Each row was made from one small tree. The marks that hang from a mark follow it in brackets, in alphabetical order. Every link used is in the known rows. Write each row's tree.
Known rows
nanob(podi): [-0.30 -3.73 -0.41 -1.35  0.60 -3.04 -0.69  0.93 -5.49 -1.14  1.30 -2.44
 -1.03  4.45  3.66 -2.43  1.05 -5.20 -3.50  0.76  2.02  2.61  4.29  0.07]
luni(korepi): [-0.83 -3.75  2.34  0.23 -0.42 -2.30 -1.35  0.66 -4.28  0.93  0.48 -2.83
 -3.72  6.72  2.40 -2.31 -0.03 -5.32 -2.42  1.61  2.84 -1.55  5.45 -0.96]
zusan(nanob(podi(korepi lurog tuni))): [ 1.03 -8.31 -5.08 -2.26  4.41 -3.77  3.46 -2.12 -7.19 -2.30  3.37 -0.42
 -1.85  4.17  3.84 -2.32  1.75  0.15 -1.22  0.15 -2.08 -0.21  3.17  2.89]
kuze(korepi): [-0.64 -4.39  0.02 -1.98  0.07 -2.02 -0.30  0.69 -5.79  0.90  3.29 -2.78
 -2.24  5.17  1.30 -1.56  0.37 -5.30 -0.41  1.87  3.02  0.85  2.78 -0.03]
korepi(kuze luni): [ 0.53 -3.88  0.66 -0.26  0.42 -5.87  0.47  2.32 -4.14 -0.43  0.34 -1.98
 -5.29  5.81  2.69 -0.52  0.32 -5.15  1.03  3.26  2.95 -0.70  6.57  2.22]
lurog(podi): [ 0.12 -4.59  0.06 -1.05 -1.40 -1.83 -0.97  2.04 -4.57 -0.49  2.87 -2.06
 -2.08  6.23  4.67 -3.79  2.57 -4.93 -3.52  2.30  3.24  1.56  4.45 -0.81]
zusan(nanob(podi(korepi(luni) lurog tuni(dozekik)))): [ 2.92 -6.29 -3.57 -1.12  6.60 -5.31  5.25 -1.41 -7.47 -1.99  1.71 -0.65
 -4.78  3.18  1.86 -3.17  3.59 -1.74 -0.50 -1.87  0.38  0.49  4.09  4.00]
nanob(podi(lurog)): [-0.32 -3.70 -3.10 -2.57  0.91 -4.12  1.45  0.91 -6.17 -1.59  2.14 -1.57
 -0.74  4.25  4.96 -3.28  0.45 -4.63 -3.11  0.59  0.34  0.95  3.35  1.10]
lurog(podi(nanob(zusan) tuni(dozekik))): [ 2.57 -6.59 -0.90 -0.03  3.18 -3.89  2.47  0.45 -3.39 -0.71  2.54  0.01
 -3.89  4.50  3.27 -6.12  4.68 -3.43 -4.66 -1.36  3.15  2.67  3.08  0.67]
korepi(luni): [ 0.22 -3.11  0.94 -0.74 -0.70 -3.91 -0.26  2.07 -4.91 -1.01 -0.42 -2.18
 -3.90  4.68  2.66 -0.45  1.27 -5.70 -1.03  1.30  3.36  0.02  5.79  0.23]
zusan(nanob(podi(korepi(kuze) lurog))): [-0.22 -7.69 -4.11 -1.91  4.27 -4.46  4.02 -0.91 -6.57 -1.90  4.01 -0.99
 -3.24  5.83  4.29 -1.66 -0.43 -1.03  0.26  2.52 -1.64 -0.05  4.11  3.55]
dozekik(lepo): [-0.26 -4.24 -0.39 -1.46 -0.26 -2.14 -0.83  0.36 -5.97 -1.51  0.80 -2.34
 -1.86  5.54  5.23 -0.33  2.58 -5.03 -0.87 -1.45  2.80  2.09  3.67 -2.11]
zusan(nanob(podi(korepi(kuze) tuni(dozekik)))): [ 3.43 -8.60 -2.00  0.23  7.39 -4.79  3.11 -2.08 -5.66 -0.40  3.38 -0.60
 -5.04  5.08  1.27 -3.11  2.33 -0.36 -0.69  0.70  0.76  2.17  3.45  3.52]
lurog(podi(nanob tuni(dozekik))): [ 3.55 -7.84  0.32  1.73  1.91 -3.52  2.14 -0.05 -3.58  0.94  3.04 -0.79
 -4.44  4.33  3.89 -5.95  5.19 -1.92 -3.91 -0.98  3.70  1.21  3.36  0.04]
zusan(nanob(podi(korepi(kuze) lurog tuni))): [ 1.53 -8.91 -5.41 -1.82  5.54 -5.63  4.08 -1.85 -6.42 -1.77  4.06 -0.15
 -3.28  5.24  3.89 -2.39  0.75  0.58  0.94  2.27 -2.45 -1.04  3.85  5.02]
lurog(podi(tuni)): [ 1.99 -6.02 -1.32 -0.89 -0.26 -2.97 -0.90  1.12 -4.50 -0.33  2.85 -1.24
 -2.14  5.70  4.39 -4.50  3.87 -3.34 -2.96  1.86  2.35  0.54  4.20  0.52]
zusan(nanob): [ 0.70 -6.20  0.90 -0.18 -0.30 -1.46 -0.46  0.23 -4.98 -1.46  1.55 -1.51
 -3.42  6.06  3.12  0.65 -0.73 -1.88 -3.85  1.71  0.93  0.24  2.50 -2.18]
lepo(dozekik): [-0.17 -6.02  0.35 -0.15 -0.21 -2.93 -0.08  2.36 -2.62 -2.22  0.06  0.18
 -1.93  4.23  2.94 -0.07 -0.21 -3.17 -2.57 -0.23  1.50  2.26  3.14 -0.08]
nanob(podi(korepi lurog)): [-1.22 -5.22 -4.44 -2.98  2.73 -3.80  2.78 -0.30 -6.87 -1.47  3.09 -1.42
 -1.05  4.19  4.35 -3.24  1.68 -3.80 -0.80  0.32  0.09  0.84  4.14  2.68]
zusan(nanob(podi(korepi lurog tuni(dozekik)))): [ 3.00 -7.67 -4.33 -1.30  6.54 -3.97  4.53 -2.15 -6.90 -1.43  3.51 -0.14
 -3.37  3.92  2.59 -3.79  2.79 -0.28 -2.25 -1.47 -0.73  1.03  1.77  2.76]
zusan(nanob(podi)): [ 0.15 -5.38  0.11 -0.67  0.97 -1.74 -0.10 -0.12 -6.05 -2.08  1.53 -2.23
 -1.84  5.04  3.48 -0.63 -0.07 -2.80 -4.53  0.92  0.81  2.62  3.35 -1.21]
podi(korepi(kuze) nanob(zusan)): [-1.63 -7.90 -1.70 -1.04  3.45 -4.89  3.37 -0.16 -3.51 -1.12  2.51 -0.45
 -4.27  5.42  2.95 -1.41  0.70 -2.58  0.86  1.73  1.20  0.59  5.18  2.81]

Write each row's tree
[ 0.07 -4.64 -6.36 -4.23  6.29 -8.57  4.47  0.56 -6.03 -3.14  1.69 -0.16
 -3.23  3.95  2.81 -3.67  2.18 -4.74  2.92  1.22 -0.54  0.24  6.98  7.84]
nanob(podi(korepi(kuze luni) lurog tuni) zusan)
[-1.01 -8.36 -3.01 -0.73  1.28 -3.78  4.54 -1.21 -4.99 -0.38  3.10 -0.49
 -3.15  4.23  4.79 -1.82  1.53 -1.04  0.01 -0.05  0.24 -2.07  3.78  1.39]
podi(korepi lurog nanob)
[ 0.57 -6.94 -1.45 -0.75  1.63 -4.53  1.21 -0.19 -3.50 -1.64  0.81  0.06
 -2.80  3.83  3.10 -1.92  1.54 -2.37 -3.03 -0.37  0.85  0.41  3.46  0.70]
podi(nanob(zusan) tuni)
[ 0.86 -8.56 -1.13  0.53  1.50 -4.20  3.10 -0.52 -4.85 -0.39  2.27 -1.43
 -4.10  3.77  3.67 -3.78  6.30 -2.17  1.44  0.06  3.25 -0.73  8.05  2.95]
lurog(podi(korepi(luni) nanob tuni))
[-1.88 -7.32 -1.66 -1.58  1.69 -2.26  2.78  0.21 -4.22 -1.63  3.29 -0.97
 -2.38  5.16  4.38 -3.94  3.73 -3.77 -1.85  0.41  2.46  2.17  5.67  0.96]
lurog(podi(korepi nanob(zusan)))
[ 0.76 -7.16 -1.68 -0.91  0.90 -3.73  1.19  0.54 -3.59 -1.65  2.53 -0.37
 -2.30  4.70  4.48 -4.59  3.73 -3.12 -3.65  0.27  1.92  1.33  4.54  0.83]
lurog(podi(nanob(zusan) tuni))
[ 3.47 -7.53 -1.84  0.06  5.84 -5.76  2.40 -0.64 -4.10  1.14  3.13 -0.02
 -5.96  5.48  1.26 -3.56  2.89 -1.70  1.07  1.32  2.24  0.16  3.33  3.75]
podi(korepi(kuze) tuni(dozekik))
[ 3.02 -7.57 -0.40  1.13  2.33 -2.90  2.13 -1.04 -5.09 -0.17  2.70 -1.57
 -3.56  4.40  5.82 -5.29  7.30 -2.74 -1.89 -4.02  4.30  2.72  3.52 -0.98]
lurog(podi(nanob tuni(dozekik(lepo))))
[ 0.42 -3.98 -2.94 -3.13  3.21 -4.51 -0.39  0.73 -5.39 -2.70  0.75 -0.82
 -0.61  4.00  2.57 -3.25  1.77 -5.16 -3.80  0.05  0.52  3.38  3.74  1.81]
nanob(podi(tuni) zusan)
[-0.31 -6.28 -3.45 -1.69  4.28 -5.70  4.76 -0.03 -6.81 -2.49  2.39 -1.52
 -4.32  5.18  3.55 -1.04  0.32 -2.44  2.17  2.22 -0.55 -0.62  6.45  4.70]
zusan(nanob(podi(korepi(kuze luni) lurog)))
[ 0.22 -8.01 -2.68 -0.81  3.84 -6.43  4.16  0.42 -3.83 -1.49  2.48 -0.54
 -5.09  4.98  3.35 -4.08  4.70 -3.31  2.62  1.70  2.41  0.11  8.68  5.50]
lurog(podi(korepi(kuze luni) nanob(zusan) tuni))
[ 3.30 -4.57 -3.64 -1.49  4.41 -5.43  2.62  0.00 -5.89 -0.71  2.25 -0.39
 -2.59  3.49  3.38 -5.53  2.52 -3.42 -3.60 -1.35  0.71  1.29  1.73  2.35]
nanob(podi(lurog tuni(dozekik)))
[ 0.15 -9.13 -5.74 -2.07  5.03 -7.12  5.50 -1.06 -3.95 -1.47  3.33  1.23
 -4.17  4.70  3.92 -2.82  1.11 -0.42  1.87  1.23 -1.51 -2.16  4.07  5.35]
podi(korepi(kuze) lurog nanob(zusan) tuni)
[ 1.04 -7.15 -5.08 -2.52  2.67 -4.58  2.75 -0.89 -5.54 -0.80  3.12  0.13
 -2.78  4.64  3.59 -2.65  2.32 -1.23  0.55  0.77 -0.64 -2.41  3.04  3.14]
podi(korepi lurog tuni)
[-0.30 -7.34 -2.37 -1.24  2.77 -4.63  3.31  0.07 -4.63 -2.13  1.71 -0.78
 -3.57  3.86  3.18 -3.94  5.69 -3.76  0.51 -0.35  2.76  0.81  7.90  3.59]
lurog(podi(korepi(luni) nanob(zusan) tuni))
[ 3.40 -6.18 -1.14  0.26  5.70 -7.07  3.23  0.05 -4.48  0.56  1.50 -0.56
 -7.18  4.77  0.48 -2.86  3.72 -3.09  2.93  0.86  3.44 -0.37  5.83  4.99]
podi(korepi(kuze luni) tuni(dozekik))
[ 3.36 -7.14 -1.18  0.39  7.48 -5.96  3.82 -1.15 -6.07 -0.86  1.77 -1.32
 -6.32  4.30  0.62 -2.55  3.04 -1.74  1.23  0.21  1.85  1.58  5.87  4.71]
zusan(nanob(podi(korepi(kuze luni) tuni(dozekik))))
[-0.33 -7.75 -1.29 -0.80  4.02 -3.33  1.96 -1.05 -5.91 -1.37  3.17 -1.79
 -3.25  6.01  2.92 -0.94  0.16 -1.50 -0.12  2.75  0.24  1.79  5.06  2.35]
zusan(nanob(podi(korepi(kuze))))
[ 0.99 -6.88 -1.66 -0.99  4.06 -4.03  1.96 -1.33 -7.07 -2.38  0.98 -1.94
 -3.23  3.60  1.68 -0.81  3.00 -1.86  0.13 -0.04  0.77  0.91  6.43  2.89]
zusan(nanob(podi(korepi(luni) tuni)))
[ 1.87 -3.04 -5.41 -3.93  6.13 -5.25  3.04 -0.37 -7.12 -3.37  1.33 -0.55
 -1.27  3.48  4.77 -4.99  4.19 -5.68 -2.44 -4.93  0.87  4.35  1.77  1.82]
nanob(podi(lurog tuni(dozekik(lepo))) zusan)
[ 3.45 -8.49 -4.67 -0.95  7.70 -5.86  5.24 -1.95 -6.17 -0.89  4.13  0.19
 -5.02  4.96  2.63 -3.88  1.82  0.25 -0.19  0.46 -0.98  0.22  2.41  4.69]
zusan(nanob(podi(korepi(kuze) lurog tuni(dozekik))))
[ 1.45 -7.57 -4.83 -1.62  5.43 -6.89  4.72 -1.10 -6.71 -2.43  2.53 -0.74
 -4.51  4.46  3.11 -1.72  1.55 -0.97  2.76  1.76 -1.40 -1.51  6.46  6.09]
zusan(nanob(podi(korepi(kuze luni) lurog tuni)))
[ 1.64 -7.93 -1.97 -0.33  5.84 -4.44  4.11 -1.55 -3.91 -0.62  1.93  0.46
 -4.55  3.50  1.29 -3.51  3.87 -1.84 -1.81 -2.25  2.03  1.56  2.79  2.01]
podi(korepi nanob(zusan) tuni(dozekik))
[-1.04 -5.49 -2.89 -2.14  0.68 -4.38  3.42  0.69 -4.23 -2.24  1.72 -0.04
 -2.62  4.38  4.79 -2.01 -0.24 -3.41 -3.06 -0.13 -0.18 -0.38  2.59  0.48]
podi(lurog nanob(zusan))
[ 1.07 -8.81 -3.77 -0.09  3.62 -8.11  5.98 -0.90 -4.46 -0.40  2.24  0.10
 -5.89  3.94  3.75 -1.95  2.51 -0.46  4.45  1.17  0.06 -4.16  6.78  6.06]
podi(korepi(kuze luni) lurog nanob tuni)
